Known rows, with every way that one mark hangs from another:
(gulu (lora kisam pazol selev)): [ 19.3  22.9 -29.6 -26.0 -15.2 -47.3 -18.4 -61.4 -37.1 -49.8 -45.4 -20.2
   8.3 -23.3 -12.1 -42.8  51.6   7.2 -15.6  16.0   6.0  43.6  17.4]
(nusoz (demag (lora selev))): [ 18.2  29.0  -8.2 -40.4  -7.9 -14.3 -25.9 -66.6  -1.6 -18.1 -35.5   1.2
 -26.4  -8.0  -9.8 -41.2  14.8  17.5  20.3  39.6 -26.5  44.0 -11.2]
(kisam lora): [ 12.7  24.7  -8.7 -19.8 -20.3 -46.8 -36.3 -26.9  -7.0  -1.5  -0.7   5.9
 -16.8   5.8 -14.5 -21.1   8.3  16.8  -0.3  21.6 -33.3  24.3   2.5]
(pazol (lora demag selev)): [ 18.9  19.6  -3.2 -45.2 -27.5 -49.1 -28.1 -40.4  -7.1 -21.6 -14.8 -13.9
  -9.1 -18.8  11.3 -22.2  31.9  11.9   4.4  21.8  -8.6  19.2 -31.4]
(gulu (lora kisam pazol)): [ 20.1  23.9 -28.8 -10.5 -20.7 -47.3 -24.6 -52.1 -41.6 -40.9 -33.3 -12.5
  10.4 -23.1 -10.7 -36.5  40.4   7.8 -12.2  11.0  11.1  56.6  21.3]
(kisam (lora pazol)): [ 12.2  22.2  -5.4 -17.7 -21.2 -46.6 -28.2 -26.4 -10.1 -28.2 -24.8  -1.5
  -9.6 -13.0 -17.8 -30.4  19.0  14.4 -14.6  16.9 -14.5  17.8   6.4]
(demag (lora kisam pazol selev)): [ 11.8  31.3 -18.6 -24.2 -34.8 -25.8 -23.4 -67.5 -26.5 -56.7 -42.7 -18.4
 -12.9 -25.9 -34.1 -47.4  34.4  13.6 -14.8  28.5   3.2  39.2  12.1]
(gulu (lora demag mozegip pazol)): [ 10.2  26.6  -1.1 -16.6 -26.1 -45.1 -16.4 -42.8 -18.1 -52.4 -42.5  -9.5
  34.5 -20.2  20.2 -41.4  54.5  13.2  -9.0  15.0  26.4  54.9  -8.5]
(demag (lora gulu selev)): [ 18.3  16.4 -18.6 -34.6  -7.9 -17.2 -32.8 -69.7   0.4 -32.0 -19.9 -17.3
 -12.8 -20.6  -1.3 -46.2  16.1  22.3   2.3  26.4  -4.2  31.3  -4.5]
(selev (lora mozegip pazol)): [ 14.6  31.3   7.6   4.3 -15.1 -25.5  -8.4 -25.0  -6.1 -30.3 -20.5   9.6
  13.2  -9.9  -0.4 -44.2  48.7  29.2 -24.7  13.2   3.7  25.3   5.3]
(kisam (lora demag mozegip pazol selev)): [  5.3  34.9  17.7 -35.9 -33.5 -45.3 -15.4 -26.7   1.6 -61.8 -49.5  -9.6
  14.3 -17.9  -3.7 -46.2  50.2  10.6 -27.7  27.6   2.1  12.9 -18.8]
(lora gulu kisam pazol selev): [ 33.6  20.8 -17.2 -31.9   0.6 -33.2 -21.2 -54.8 -15.4 -55.9 -39.2 -23.1
  12.0 -42.5 -13.3 -57.7  40.8   5.8 -35.7  14.0  15.9  22.3   5.4]
(pazol (lora kisam)): [ 23.0  27.1 -18.3 -25.5 -28.4 -46.2 -37.4 -39.5 -33.5 -12.0  -7.9  -6.8
 -12.7 -18.9 -20.2 -19.7  23.0   8.0  -3.6  13.2 -14.9  38.3  -9.7]
(demag (lora gulu pazol)): [ 18.0  14.5 -13.4 -16.7 -16.0 -14.2 -31.6 -65.5  -5.5 -51.3 -27.0 -16.6
  -3.0 -36.8  -1.9 -49.1  16.5  19.2  -7.7  15.7  17.4  37.2   3.3]
(pazol (lora demag kisam mozegip)): [ 18.0  40.4   4.9 -29.8 -45.2 -45.4 -28.5 -31.5 -27.2 -35.6 -18.3  -6.8
  13.2 -22.6  -2.4 -30.5  43.9   5.0 -13.4  19.3   7.5  43.7 -31.5]
(pazol (lora gulu kisam)): [ 32.8  20.5 -18.4 -33.6 -14.9 -38.4 -39.7 -46.1 -23.8 -25.6  -6.6 -14.8
  -2.0 -36.5  -3.4 -33.4  21.2   4.7 -11.7   7.5   3.7  32.5 -16.4]
(nusoz (demag (lora pazol))): [ 17.2  27.3  -4.9 -24.2 -15.8 -12.5 -25.5 -59.7  -8.6 -35.5 -43.3   1.6
 -14.7 -24.8 -12.3 -45.2  15.2  15.6   7.3  29.3  -3.8  51.4  -3.5]
(demag (lora kisam mozegip)): [  5.8  43.0  -7.9 -12.0 -39.8 -22.6 -30.9 -56.8 -27.8 -31.4 -24.2  -1.0
  -2.7  -3.4 -29.4 -42.0  26.0  17.7  -6.5  29.6  -6.1  60.3   2.0]
(gulu (lora demag kisam selev)): [ 22.8  28.4 -21.0 -33.8 -29.3 -52.4 -26.2 -54.8 -27.2 -35.6 -22.9 -15.4
   9.4 -15.8  10.8 -37.9  47.4   4.4   1.5  25.7   5.3  53.9  -0.3]
(kisam (lora demag mozegip)): [  8.1  37.0  14.5 -23.8 -37.0 -46.0 -30.0 -17.9  -0.6 -24.7 -15.1   6.6
   9.5   1.0   2.6 -32.2  28.0  13.0  -8.0  26.8 -11.8  30.8 -21.1]
(kisam (lora gulu mozegip pazol selev)): [ 12.1  25.6   4.6 -39.5  -2.3 -33.2 -19.3 -37.8   5.1 -61.5 -50.9 -14.0
  16.0 -25.2  -7.6 -55.1  42.9  12.5 -37.3  17.8   3.1   3.0 -14.3]
(nusoz (demag (lora kisam mozegip))): [ 15.0  49.1   0.3 -24.4 -26.4 -10.6 -27.5 -60.3 -21.5 -32.1 -40.0   8.6
  -3.9  -8.9 -23.0 -50.1  26.3   9.8   0.1  37.0 -12.8  69.2 -10.7]
(lora gulu pazol): [ 29.6  10.5 -12.4 -17.5   7.2 -31.7 -25.9 -41.0  -4.3 -33.5 -23.2 -13.5
  11.1 -34.0   1.7 -46.6  23.7  14.6 -20.2   8.6  15.0  25.9   1.8]

Rows:
[ 13.4  32.5   6.4 -32.3 -15.5 -39.8 -17.4 -33.3  -1.7 -27.2 -27.9  -7.1
  16.0  -0.6   6.0 -41.9  43.3  17.7 -11.0  28.3  -2.1  31.9 -21.1]  (lora demag mozegip selev)
[ 21.2  17.2 -10.4 -43.3  -1.9 -38.5 -34.1 -41.6   7.1 -25.5 -16.2  -9.7
 -10.1 -13.0  -1.6 -40.3  18.4  13.1 -12.4  22.0 -19.0   7.7  -7.6]  (kisam (lora gulu selev))
[  5.0  41.7  -6.2 -23.8 -36.2 -22.4 -17.1 -64.2 -26.6 -66.2 -58.6 -16.0
   3.1 -20.8 -35.6 -54.9  48.3  15.2 -25.4  30.2   7.4  42.8   1.7]  (demag (lora kisam mozegip pazol selev))
[ 21.6  31.3   5.2 -34.2  -1.1  -0.1 -28.5 -62.7   3.0 -35.6 -38.3   4.6
   3.4 -21.1   3.8 -57.8  18.3  15.9   4.9  30.4   0.5  54.4 -23.6]  (nusoz (demag (lora gulu mozegip)))
[ 29.4  37.8   1.3  -5.1 -11.3 -20.7 -18.9 -36.8  -8.6 -29.0  -1.0   6.7
  18.1 -19.0   6.6 -55.1  45.2  18.3 -29.5  11.5   8.5  35.6   0.6]  (selev (lora gulu kisam mozegip))
[ 26.0  29.0  18.8  -9.2 -16.9 -20.4  -8.2 -30.3  11.3 -57.4 -16.5  -2.4
  32.2 -38.3  33.5 -58.8  55.3  19.0 -32.0   8.9  38.3  22.8 -15.0]  (selev (lora demag gulu mozegip pazol))
[ 38.7  30.7   3.9  -8.8 -30.0 -26.7 -18.5 -37.1  -3.1 -57.3  -5.2  -6.5
  17.7 -52.4  22.5 -57.8  47.9   7.3 -34.3   9.3  40.1  27.9   2.0]  (selev (lora demag gulu kisam pazol))
[ 22.3  27.3 -17.9 -32.8 -31.4 -51.0 -18.2 -57.0 -28.8 -63.4 -43.1 -21.9
  16.7 -33.3   7.1 -45.8  58.4   0.5 -14.0  20.2  23.0  48.3   3.9]  (gulu (lora demag kisam pazol selev))
[ 11.2  33.3 -16.8 -25.8 -12.9 -42.7 -11.8 -55.9 -36.6 -60.5 -62.4 -16.3
  24.7 -16.7 -14.1 -49.7  65.0  10.2 -25.6  18.3  10.4  47.6   8.6]  (gulu (lora kisam mozegip pazol selev))
[ 21.5  23.3   7.5 -51.7 -15.2 -36.8 -24.2 -44.4   3.8 -46.3 -30.7 -20.2
  20.2 -32.8  25.4 -43.5  45.5   9.7 -15.0  16.7  14.9  18.0 -48.7]  (pazol (lora demag gulu mozegip selev))
[ 22.8  28.8  -7.5 -48.3  -9.3 -33.4 -25.5 -49.3 -19.8 -44.5 -35.5 -19.4
  13.5 -31.9  -9.4 -45.5  46.9   7.3 -26.9  14.6   3.9  22.1 -28.8]  (pazol (lora gulu kisam mozegip selev))
[ 13.7  26.5   6.3 -21.8 -39.2 -49.0 -28.9 -23.5  -0.8 -42.3 -21.8  -4.0
  -1.8 -22.8   1.2 -32.8  24.6   8.2 -14.2  21.0   1.7  20.3  -6.7]  (kisam (lora demag pazol))
[ 25.0  19.4   7.6 -29.1 -26.5 -39.6 -30.3 -30.3   9.0 -56.2 -19.1 -12.7
  10.3 -41.6  18.6 -45.9  24.6   4.8 -22.1  14.5  21.3  16.2 -14.3]  (kisam (lora demag gulu pazol))
[ 14.7  36.3  -6.2 -25.0 -28.0 -42.3 -31.3 -35.7 -34.2 -23.7 -23.4  -2.7
   4.6 -13.2 -21.9 -26.5  35.4  10.4 -13.3  14.9 -10.7  39.3 -18.9]  (pazol (lora kisam mozegip))
[ 27.6  31.3  17.2 -11.0 -16.2 -21.2 -18.3 -28.9  13.8 -31.0   1.9   4.5
  25.1 -20.4  38.8 -51.6  45.9  21.9 -17.8  14.6  20.3  29.9 -20.2]  (selev (lora demag gulu mozegip))
[ 25.6  19.8   3.9 -32.0 -24.5 -42.2 -38.8 -29.8  11.2 -31.2   1.1  -4.6
   2.0 -23.7  19.9 -38.8  15.1   7.4  -5.8  19.5   1.2  21.6 -18.7]  (kisam (lora demag gulu))
[ 10.0  23.1  -3.6 -31.8  -8.5 -12.8 -17.3 -68.0  -2.0 -68.5 -55.3 -21.5
  12.6 -31.1  -5.5 -61.8  40.8  21.2 -22.9  22.6  18.4  27.5 -10.8]  (demag (lora gulu mozegip pazol selev))
[  3.1  31.3   5.2 -32.7 -14.3 -42.7 -14.8 -31.9  -5.1 -47.8 -53.1  -5.2
   5.0  -6.0 -22.6 -42.2  43.6  16.1 -27.4  24.4 -15.1   7.6  -8.0]  (kisam (lora mozegip pazol selev))
[ 36.5  27.3  -8.7 -39.9 -15.6 -37.7 -26.9 -49.1  -5.7 -41.6 -16.5 -20.4
  11.6 -35.0  10.5 -54.0  36.4   1.4 -20.1  21.3  16.0  33.9 -11.3]  (lora demag gulu kisam selev)
[ 31.0  36.7   3.8 -24.0 -21.6 -31.8 -27.4 -38.5  -9.9 -43.8 -15.5  -9.8
  31.1 -28.8  10.5 -56.0  39.4   4.2 -26.9  18.4  26.3  48.9 -18.5]  (lora demag gulu kisam mozegip)
[ 17.4  18.6  -2.9 -47.1   2.6 -32.4 -24.7 -47.6  -5.3 -33.0 -34.4 -16.9
  12.3 -21.6   4.8 -39.8  39.6  16.4 -15.0  12.7  -3.6  13.2 -35.9]  (pazol (lora gulu mozegip selev))
[ 23.3  37.7  -8.7 -22.9 -27.9 -13.1 -25.7 -66.7 -21.3 -48.4 -45.3  -1.8
 -12.2 -34.9 -26.2 -51.6  21.9   4.9  -3.1  31.6   1.7  59.0   3.6]  (nusoz (demag (lora kisam pazol)))
[  8.6  25.0  -3.1 -40.4  -9.0 -42.3 -22.9 -39.0 -16.0 -19.4 -34.5  -9.6
   1.1  -3.1 -11.0 -27.2  39.8  20.4  -6.1  19.2 -19.7  19.8 -29.0]  (pazol (lora mozegip selev))
[ 20.3  15.6  -7.2 -40.5  -2.0 -37.0 -25.8 -41.1   5.9 -52.3 -37.5 -16.5
  -1.3 -31.4  -5.3 -48.0  27.9  10.7 -25.8  16.4  -2.1  -0.6  -4.5]  (kisam (lora gulu pazol selev))
[ 20.9  31.2   3.3 -49.1   5.6  -1.6 -22.2 -70.3   7.6 -43.2 -52.1  -4.7
   2.1 -19.0   2.4 -63.7  28.2  15.2   1.0  34.8  -3.2  41.5 -28.6]  (nusoz (demag (lora gulu mozegip selev)))
[ 24.6  28.2  -6.5 -32.2 -15.4 -33.6 -33.5 -43.3 -24.8 -35.5 -22.4 -11.6
  15.5 -30.8  -5.8 -39.3  36.3   7.2 -22.9   8.5   8.1  35.8 -25.4]  (pazol (lora gulu kisam mozegip))
[ 14.2  27.8   2.3 -38.1 -31.3 -50.7 -29.1 -31.0   5.1 -24.7 -14.2  -4.6
 -10.7  -3.8   3.6 -30.8  25.2  10.6  -1.3  30.6 -19.7  13.3 -12.8]  (kisam (lora demag selev))
[ 23.5  27.0 -21.6 -18.9 -27.3 -19.4 -40.5 -67.2 -19.0 -36.1  -7.6 -12.0
  -8.7 -27.4 -11.1 -47.6  11.9  11.9  -5.3  21.8   6.1  52.8   4.1]  (demag (lora gulu kisam))
[  7.3  34.9  18.1 -23.2 -38.5 -44.7 -21.9 -20.4  -1.6 -53.6 -35.0  -1.6
  16.4 -15.1  -1.0 -40.5  39.0  11.1 -23.1  22.9   7.2  22.8 -16.3]  (kisam (lora demag mozegip pazol))
[ 14.9  36.5  -5.0 -16.9 -37.6 -45.4 -17.0 -45.4 -34.1 -64.5 -46.1 -12.3
  36.5 -27.6   6.2 -48.5  61.4   4.1 -21.0  16.4  33.2  62.3  -1.3]  (gulu (lora demag kisam mozegip pazol))
[ 14.9  49.7  -1.2 -40.0 -20.6 -11.6 -20.4 -66.1 -15.8 -42.0 -52.3   1.6
  -4.7 -10.1 -28.2 -56.9  35.1   9.9  -2.4  43.0 -16.8  57.4 -14.9]  (nusoz (demag (lora kisam mozegip selev)))
[ 16.6  29.1  18.0 -29.5 -25.2 -36.3 -23.6 -25.7   7.9 -66.1 -35.8  -9.2
  27.3 -35.4  13.8 -54.5  38.9   6.2 -31.5  16.1  23.9  18.6 -23.5]  (kisam (lora demag gulu mozegip pazol))
[ 35.4  23.6  -5.3 -37.9 -34.4 -42.3 -39.7 -43.2 -15.8 -40.3  -6.1 -17.7
   7.1 -47.3  16.5 -36.7  29.1  -0.9 -12.2  11.2  20.5  34.8 -27.9]  (pazol (lora demag gulu kisam))
[ 17.8  14.0 -15.1 -32.7  -9.2 -15.3 -25.6 -71.4  -1.1 -57.6 -40.9 -24.9
  -5.3 -37.6  -5.2 -54.8  27.4  19.1 -12.0  21.4  13.7  25.4  -1.8]  (demag (lora gulu pazol selev))
